Each row was made from one walk, in order. Every step used is in the known rows, and no mark comes twice. Write each row's walk.
Known rows:
nenuk > nelas > lupoma > mise: [ -3  -9  -7  -4   2  31 -37   5  42   4   2 -14   3 -31  14  -3  -7  15
   2  13   9 -12]
nenuk > mise: [  4 -10 -17  -7  -2  20   3   5  21  20  -2  -7   1  -2   5  -3   0  14
   3  -6  13  -1]
lupoma > mise: [ -5   4   2  -2   1  15   5   1  28   7   8 -18   2  13   4  -1 -10   2
   0   4  21  -2]
zomin > mise > nenuk > nelas: [ -4  -9 -10  -3   0  28 -16  19  55 -10  -3  11  29  -8  16  -4 -17   6
   0  -2  19 -19]
zomin > nelas > nenuk > mise > lupoma: [  8 -22 -25  -4   5  34 -19   6  36   9   4   5  28 -24  15 -15 -15  35
  -7 -11  13  18]
nunop > nelas > lupoma: [  0  -9  -1  -3  -3  19 -21   0 -10  -4  -8  -6  -2 -36  24   0  10  13
   7   8 -10 -23]
nelas > lupoma > mise: [  0   2   2  -5   3  15 -18   0  18   5   6 -18   2 -33  10   4  -9   3
   2  12  13  16]
mise > nenuk: [  2   5  -1  -3  -1  -1  -3   2  -1 -11   3  13  22  -3   6   4 -22   0
  -3  -2   6   4]
nunop > nelas > zomin: [  8 -10  -2  -1  -2  15   3 -22 -11  14  -5  -7  -4  19  20  -6  26 -11
   7   3  16 -27]
nelas > zomin > mise: [  9  -3  -3  -2   6  10   7  -9  23  17   1  -5   5   3   7  -1  19 -29
   1   3  34  18]
zomin > mise > nenuk > nelas > lupoma: [ -1 -10 -11  -7   1  29 -40  18  46 -13  -5  10  29 -52  21   0 -16   6
   1   6  10  -2]
mise > lupoma > nelas: [  2 -12   0   3 -10  20 -19   0   9 -18   5 -17  28  -1   4   2  25   1
  -7  -5  -2 -29]
nenuk > nelas > zomin > mise: [  6 -15 -12  -1   6  26 -12  -5  47  17  -3  -1   5   5  12  -7  24 -17
   3   2  30  -9]
mise > zomin > nelas: [  9 -12  -1   2   6  16   7  -1  28 -10  -3   7  34   0   2  -3  15  -9
   1   2  -1   1]
nelas > nenuk: [  4   0  -6   2   5  -7  -6  -9 -11   6   8  11  -6   1   3 -12 -21  28
  -4   4   7  15]
nunop > nelas > togu: [ -4  -3   0  19  -6  44   6  -3  -9 -20  -3  -5  -4  17   9  -3   9  12
   9  -6 -23 -32]
lupoma > mise > nenuk: [ -2   8   2  -6  -1  13   2   3  27  -4  11  -6  24   9  10   3 -33   1
  -2   2  28   1]
zomin > nelas > lupoma > mise > nenuk: [  0  -9   1  -6   5  30 -16  13  51  -5   6  -1  30 -38  16   4 -32  -6
   0   7  17  21]
zomin > nelas: [ -2 -15   0   2   5  16   4  11  35   0  -2   5   5  -1   2  -4   0  -8
   1  -3  -2   2]
mise > nenuk > nelas: [  0  -8  -9  -2  -3  15 -22   6  22 -11  -2  14  23  -1  10  -4 -18  12
  -1  -3   2 -24]
zomin > mise > lupoma > nelas: [ -1 -13  -2   1  -8  33 -14  12  42 -19   3 -23  35  -8   9   2  28  -5
  -7  -4  14 -25]
nunop > nelas: [ -4  -8   0   0  -5  18   1   1   0  -3  -5  -7  -2   9  18  -4   8  12
   6   0  -2 -41]
mise > zomin > nelas > nunop: [ 12  -9  -4   5   7  12  -2  -1  16 -40   3  10  33 -20  34  -2  18 -13
  -2  30  -3  16]

Which walk is each row?
[ 12 -10 -10  -3   1  11 -19 -16  13   6  -1  15  21   8  12  -5  -1 -11
  -1   0  21 -10] | mise > nenuk > nelas > zomin
[  2 -16  -1  -1   7  17 -19   9  25  -1  -5   5   6 -46   7   1   2  -7
   2   5 -11  20] | zomin > nelas > lupoma
[ 13 -13  -3  -2   8  16 -15  -2  17 -11  -5   6  34 -45   9   2  16  -8
   1  10  -9  19] | mise > zomin > nelas > lupoma
[ -5  -4  -6  -4  -3  29 -18   8  50  -4   7  -3  25  11  14  -5 -29  13
  -1   2  24 -26] | lupoma > mise > nenuk > nelas
[ -2 -12   1  -4   6  31 -14  12  53   5   3 -13   8 -34  11   0  -9  -4
   2   9  11  18] | zomin > nelas > lupoma > mise
[  5 -10  -2   6  -8  17 -28  -1  -4 -49  10 -15  28 -21  34   2  28  -4
 -10  24  -5 -13] | mise > lupoma > nelas > nunop
[  2 -15  -6   3   8   9  -2   2  24   6   6  16   0   0   5 -15 -21  19
  -2   1   5  15] | zomin > nelas > nenuk
[  8  -6  -1   2   9  27   3  -1  44 -33  12  -9  35  -8  38  -4   6 -12
  -2  34  18  14] | lupoma > mise > zomin > nelas > nunop
[ 12 -17   0   3  -4  13   2 -22   7  17   5 -14   0  29  -1  -3  37 -24
   0   4  20 -18] | lupoma > nelas > zomin
[  2 -12  -2   5   5  14  -4  10  22 -30   3   9   6 -21  33  -2   2 -12
  -1  25  -5  17] | zomin > nelas > nunop
[  4 -15  -4   4  -4  10  -6  -9   7   6  11  -2  -4  21   1 -14  -2  28
  -4   5   8 -19] | lupoma > nelas > nenuk
[  5  -4   0  18   5  57  16  -2  46 -20   9 -11  33  18  -2  -2   3  -7
   3   0   0   8] | lupoma > mise > zomin > nelas > togu
[  6   6   1  -3   3  14   7 -10  20  -3   9 -16  30  13   5  -1   3   1
   0   9  23  -4] | lupoma > mise > zomin
[  8 -10 -23  -5   4  12  -4  -4  10  27   6   4  -5  -1   8 -16 -22  41
  -2  -2  20  13] | nelas > nenuk > mise
[ 14 -14  -1   2  -5  17 -17 -22  -1  -2   6 -19  27   8   6   0  44 -22
  -8  -2  16 -15] | mise > lupoma > nelas > zomin
[ -2  -7  -9  20  -3  42 -14   1  14 -16  -1   4  -2  10  -5  -5   3  13
   4  -7 -25 -18] | nenuk > nelas > togu
[  4 -18 -22  -5  -3  32  -4  -4  10  24  -1  -2  -7   9  25 -20 -12  54
   5  -1  17 -29] | nunop > nelas > nenuk > mise
[ 17 -23 -19  -9   8  36 -13   3  38  10  -7  -2  35 -47  13  -3  16   5
   3   3   3  18] | nenuk > mise > zomin > nelas > lupoma
[ 11 -14   0  -2  -4  25   5  -7  40   5   7  -8  28  20  11   1  16 -31
  -2   3  43 -11] | lupoma > nelas > zomin > mise > nenuk
[  6  -6  -8  -4   2  26 -15 -14  40  12   8  -3  23  21  16  -6 -12 -10
  -1   4  42 -12] | lupoma > mise > nenuk > nelas > zomin
[  9  -7 -25  -6   1  17 -23  -5   1   8   7   0  23 -22  14 -12 -15  43
  -9  -7  15  16] | nelas > nenuk > mise > lupoma
